Every row comes from one small tree of marks. The marks that hang from a mark follow it in brackets, in alphabetical order. Every link used is in the known rows. Which tree was each row made from?
Known rows:
C(A B(H) D): [ 2.19 -3.53 -3.95  1.28 -4.68  0.34  0.96 -1.89 -1.66 -1.17  1.00  1.06
 -0.25 -2.33  0.77  0.40 -1.13 -0.36  3.85  3.65  3.40 -2.09]
C(A B(H) D X): [ 1.61 -4.60 -3.74  2.39 -4.70  0.11  1.05 -1.83 -2.01 -1.98  2.13  1.27
  0.11 -2.62  0.45  0.08 -0.40  1.15  5.25  4.32  3.03 -3.86]
C(A B D X): [ 1.84 -3.56 -2.84  2.41 -3.94  0.56  0.72 -2.02 -2.52 -2.22  3.63  1.67
 -0.40 -2.46  0.09  0.08  0.50  1.94  4.27  2.38  1.10 -4.58]
X(C(A(E) B(H) D)): [ 1.88 -2.94 -4.29  0.52 -3.22 -2.04  2.47 -1.51 -1.01 -1.95  0.94  2.31
  0.01 -2.25  1.79 -0.04  0.03 -0.24  4.79  6.11  1.99 -4.22]
L(J(H) T(C(B D X))): [ 2.18  0.02  0.18 -1.34 -2.03  0.99  0.70  0.96 -2.26 -3.10 -0.11  1.91
  1.92  1.28 -0.13  0.53 -1.06  2.70  3.03  0.50 -2.32 -2.49]
X(C(A(E(T)))): [ 2.12  1.78  0.10  0.90  1.88 -0.02  1.63 -1.89 -0.86 -1.33 -1.25  1.73
 -0.69 -2.60  0.78 -1.10  0.80 -0.65  2.68  2.89 -1.15 -4.10]
A(C(B(H) D) E): [ 2.44 -3.66 -3.57 -0.62 -3.99 -2.84  3.11 -1.30  1.34 -0.39  1.19  2.26
 -0.37 -0.86  1.87  0.35 -0.05 -0.52  3.35  3.77  0.89 -1.40]
T(L(J)): [ 1.81  1.39  0.82 -0.80  1.64  1.64 -1.18 -1.11 -2.10 -0.73 -1.31  0.44
  1.67  1.48 -0.43  0.91 -1.43 -0.24 -0.64 -1.45 -0.21  0.29]
C(B(H) D X): [ 1.75 -4.12 -3.63  0.87 -4.45 -0.81  0.70 -0.93 -0.72 -1.58  1.46  1.51
  0.51 -1.65  1.51  0.50 -0.99  0.68  4.30  3.59  2.79 -2.90]
E(T(C(A B X) L)): [ 2.52  0.11  0.41  1.77  1.30  1.64 -1.06 -2.60 -3.03 -2.66 -1.73  0.78
 -0.30 -2.50  0.35  0.57  1.49  1.60  4.72  0.88 -1.12 -4.79]
J(H(B) L(T(C))): [ 1.57  5.19  3.73 -0.55  0.13  1.83  1.16  0.83  0.16 -2.13 -4.53 -1.03
 -0.71  1.79 -1.50 -0.98 -2.80 -0.48  0.68  0.38 -3.31  2.70]
C(A B X): [ 1.38 -1.66 -1.27  2.99 -2.33  1.05  0.25 -1.52 -2.17 -2.09  2.23  0.25
 -1.36 -2.04 -0.22 -0.20  0.62  1.85  4.22  2.24  0.53 -4.43]
H(B): [ 1.61  0.50  0.13  0.86 -0.16  0.63  0.88 -0.34  0.88 -1.14 -1.12 -0.82
 -1.05 -0.15 -0.19 -0.89 -1.83 -1.41  0.71  0.68  0.57  1.01]
E(T(C(A B D X) L)): [ 2.90 -1.78 -1.22  1.15 -0.33  1.22 -0.61 -3.07 -3.42 -2.66 -0.41  2.19
  0.76 -2.83  0.60  0.82  1.27  1.71  4.80  0.90 -0.52 -4.87]
C(B(H) D): [ 2.20 -3.22 -3.78 -0.29 -4.48 -0.61  0.55 -1.20 -0.41 -0.81  0.46  1.22
  0.05 -1.34  1.83  1.01 -1.59 -0.95  3.07  2.88  3.12 -1.06]
T(C(A(E) X) L(J(H))): [ 2.14  2.21  2.63  0.39  2.97  1.53  1.70 -1.16 -2.57 -2.58 -2.33  1.39
  1.28  0.51 -1.78 -1.51  0.12  1.57  1.67  1.17 -3.18 -2.60]
L(J(H)): [ 2.24  1.96  1.29 -0.85 -0.17  2.18  0.62  0.18 -0.63 -0.90 -1.11  0.45
  0.49  0.85 -0.84 -0.18 -2.48 -0.58 -0.72 -0.50 -0.83  0.34]
L(J(H(B)) T(C(X))): [ 1.45  2.86  3.23 -0.11  1.43  1.75  1.36  1.86 -0.42 -3.21 -3.27 -0.53
  1.34  2.19 -1.76 -1.43 -2.04  1.30  1.54  0.21 -2.85  0.03]
L(J T(C(B(H)))): [ 1.55  0.93  0.00 -1.63 -0.94  0.57  0.00  0.81 -1.68 -2.16 -3.22 -0.19
  1.03  1.68  0.85  0.87 -1.67  0.29  3.19  1.99  0.35 -0.61]
A(C): [ 1.87  0.15  0.00  0.58 -1.29  0.52  1.82 -1.49  0.01 -0.59  0.50  0.10
 -0.92 -0.21 -0.10  0.09 -0.57 -0.45  2.07 -0.06 -0.29 -0.75]
T(C(B D X) L(J)): [ 2.30 -1.89 -1.23 -1.16 -0.74  0.43 -0.63 -1.31 -3.02 -2.94  0.38  2.13
  2.35  0.52  0.55  1.62  0.14  2.09  3.22  0.19 -0.77 -3.18]
J(L(T)): [ 0.88  4.08  1.94  0.01 -0.60  1.36 -0.46 -0.43 -1.75 -0.47 -1.15 -0.08
 -0.32  1.40 -0.64  0.05 -1.96  0.12  0.37 -0.21 -1.61  1.25]
T(C(A(E) D X) L(J)): [ 1.97 -0.55  0.23 -0.08  1.76  0.42  1.50 -2.28 -3.54 -2.60 -0.12  2.89
  2.50  0.07 -0.97 -0.94  0.83  1.67  2.65  1.48 -1.87 -3.34]

Write each row's tree:
[ 2.03 -3.46 -2.57  0.58 -3.27 -2.51  2.92 -1.39  0.59 -1.39  3.81  2.92
 -0.47 -1.02  1.14  0.03  1.54  1.73  3.89  2.50 -1.53 -3.83] | A(C(B D X) E)
[ 1.46  3.49  2.44  0.01 -1.74  1.38  0.24  0.51 -1.57 -2.68 -1.60  0.22
 -0.75  0.84 -0.56  0.20 -1.06  2.35  3.14  1.25 -3.60 -1.66] | J(H L(T(C(B X))))
[ 2.43  2.22  1.32 -2.50 -0.42  1.89  1.28  0.66 -2.05 -1.93 -2.29  1.52
  2.23  1.93 -0.70 -0.03 -2.48  0.39  0.84 -0.81 -1.90  0.25] | L(J(H) T(C(D)))
[ 3.25  1.32  0.72 -3.03  3.16 -0.01  0.32 -1.90 -1.57 -1.01 -2.99  3.43
  2.41  0.19  0.93  0.19 -0.20 -0.78  0.30 -0.52 -2.35 -0.72] | A(E(T(C(D) L(J))))
[ 1.20  2.39  0.53 -0.83 -2.32  0.38 -0.10 -0.16 -1.41 -1.69 -3.38 -0.43
 -0.69  0.97  0.81  0.97 -1.74 -0.02  3.58  2.67 -0.34  0.18] | J(L(T(C(B(H)))))
[ 1.88 -3.31 -4.60  0.97 -4.41 -0.37  1.35 -1.68 -1.94 -2.32  1.10  1.27
  0.27 -2.47  1.35  0.97 -0.62 -0.11  5.28  4.93  3.36 -4.16] | X(C(A B(H) D))
[ 2.46  0.89 -0.91  0.67  1.97 -0.75 -0.29 -2.19 -1.57 -1.53 -1.19  1.71
 -0.36 -2.23  1.41  0.69  1.64  0.35  2.77  2.29 -1.44 -4.34] | X(C(A(E(T(L))) B))
[ 2.75 -3.00 -2.07  0.17 -1.95 -2.22  2.10 -1.81  0.96 -1.00  2.51  3.62
 -0.47 -2.23  1.68  0.02  1.89  1.30  3.66  2.03 -2.21 -4.14] | A(C(B D X) E(T))
[ 2.36  1.75  2.25 -0.73  3.60  1.88 -1.11 -1.59 -2.56 -2.19 -3.22  1.38
  2.05  0.01  0.03  0.38 -0.08  0.76  1.98 -1.02 -1.90 -2.43] | E(T(C(X) L(J)))
[ 1.89 -5.03 -3.67  1.12 -5.20 -1.35  2.07 -1.45  0.09 -1.64  2.38  1.58
  0.30 -1.45  1.31  0.86 -0.07  1.12  5.27  3.32  1.91 -3.15] | A(C(B(H) D X))
[ 2.71 -3.27 -2.52  1.37 -2.67  0.66  1.01 -2.41 -2.01 -2.69 -0.96  1.89
  0.23 -3.79  1.28  0.02  0.32  0.53  6.46  4.05  1.64 -5.06] | E(T(C(A B(H) D X)))
[ 0.75  1.08  0.61  1.87 -2.50  1.11  0.40 -0.98 -2.98 -2.89 -1.63 -0.26
 -0.56 -0.40 -0.52 -0.09 -0.39  2.03  5.84  4.11 -0.59 -2.76] | J(L(T(C(A B(H) X))))
[ 2.20  0.46 -0.47  0.49 -0.13 -0.24  1.92 -1.51 -1.19 -2.10 -0.81  0.86
 -1.99 -1.36  0.68 -0.87  0.96  0.06  3.91  3.19 -1.07 -3.36] | T(C(A(E) B))
[ 2.26 -0.15 -0.67 -1.56  0.20  0.63 -0.79 -0.73 -1.82 -2.02 -3.53  0.20
  1.29  1.03  0.95  1.69 -1.27 -0.38  2.57  1.45  0.98 -0.60] | T(C(B(H)) L(J))
[ 1.71  2.96  2.28 -0.45  0.77  1.76  0.61  1.92  0.30 -1.42 -2.50 -0.74
  0.96  2.47 -1.73 -0.85 -3.04 -0.10 -1.19 -0.70 -1.82  2.66] | L(J(H(B)) T)
[ 3.08  0.92  0.06 -1.58  1.42  1.15 -0.49 -2.67 -2.07 -1.22 -3.28  2.02
  1.42 -1.27  1.00  0.88 -0.76 -1.14  1.95 -1.20 -0.41 -0.95] | E(T(C(D) L))
[ 2.61 -2.37 -3.78  0.24 -2.04 -1.73  1.70 -1.91 -0.55 -1.55 -0.32  2.99
 -0.06 -3.43  2.30  0.12  0.51 -0.71  4.66  5.55  1.32 -4.46] | X(C(A(E(T)) B(H) D))
[ 1.76 -4.11 -3.52  1.82 -3.66 -1.60  2.20 -1.69 -1.05 -1.67  1.98  2.26
 -0.15 -2.44  0.86 -0.93  0.40  1.01  4.61  5.45  1.63 -3.98] | C(A(E) B(H) D X)
[ 1.30  4.48  2.87  0.38 -0.55  1.62  0.47  0.84  0.54 -1.08 -2.56 -0.97
 -0.78  1.73 -1.70 -0.86 -3.14 -0.32 -0.91  0.13 -2.61  3.45] | J(H(B) L(T))
[ 2.88 -1.33 -1.05 -0.42 -0.14  0.16 -1.07 -2.27 -2.10 -2.32 -1.16  2.41
  1.08 -1.90  1.64  1.35  0.68  1.26  4.07  0.10 -0.82 -3.79] | E(T(C(B D X) L))
[ 1.83 -2.48 -1.56  1.12 -2.80 -0.12  2.41 -1.88 -0.71 -1.40  2.89  1.89
  0.60 -0.94 -0.04 -0.07  0.04  1.24  3.59  0.73 -0.17 -2.73] | A(C(D X))
[ 2.84  0.27 -0.17 -0.29  1.10 -1.60  0.37 -1.99  0.78 -0.12 -0.83  1.75
 -0.74 -0.84  1.51  1.01  1.46  0.12  1.40  0.01 -2.60 -1.50] | A(C(B) E(T(L)))
[ 2.03  4.11  3.01 -1.88  1.19  2.44  0.84  1.00 -1.81 -1.92 -3.61  0.07
  1.35  2.28 -0.99 -0.23 -2.38  0.29  0.62 -0.91 -2.49  0.43] | L(J(H) T(C))
[ 1.53  1.31  1.83  0.61  3.29  0.92  1.06 -1.82 -3.14 -2.59 -1.42  1.40
  1.44  0.49 -1.20 -1.20  0.92  1.51  2.49  1.35 -2.37 -3.30] | T(C(A(E) X) L(J))
[ 1.82  1.73 -0.25 -1.56 -3.04  0.38 -0.03 -0.66 -2.18 -1.93 -0.62  1.32
 -0.11  0.81  0.65  1.33 -1.02  0.94  2.90  0.81 -1.73 -0.49] | J(L(T(C(B D))))
[ 2.85 -2.55 -1.72  0.09 -0.52 -2.13  0.89 -2.41  0.12 -0.94  1.70  3.45
  0.69 -1.52  1.51  0.86  2.09  1.83  2.87  0.78 -2.35 -3.52] | A(C(B D X) E(T(L)))
[ 1.90 -4.44 -3.46  0.58 -4.03 -3.10  3.21 -1.30  1.08 -1.27  2.33  2.60
  0.07 -1.20  1.64 -0.11  0.75  1.06  4.74  4.55  0.43 -3.36] | A(C(B(H) D X) E)
[ 2.13 -0.76 -1.07  0.05 -1.60 -1.90  2.22 -0.95  1.26 -0.62  1.34  1.23
 -1.93 -0.33  1.14  0.12  0.92  0.11  2.35  1.74 -1.73 -1.83] | A(C(B) E)
[ 3.11  2.84  2.24 -1.21  2.56  2.64 -1.36 -0.86 -1.13 -0.35 -3.36  1.04
  1.63  0.26 -0.54  0.72 -1.85 -0.56 -1.68 -2.16 -1.76  0.75] | E(T(L(J(H))))
[ 1.89 -1.14 -2.11 -1.25 -3.11 -0.46  0.81 -0.26 -1.59 -1.93 -2.18  0.85
  0.83  0.16  1.68  0.88 -1.62 -0.09  4.49  2.45  1.61 -1.06] | L(T(C(B(H) D)))
[ 2.97  2.48  2.41  0.44  3.76  1.37  0.60 -0.84  0.35 -0.98 -3.51  0.93
  0.71 -0.19 -1.61 -1.51 -0.98 -0.77 -1.81  0.24 -2.98  1.18] | C(A(E(T(L(J(H(B)))))))
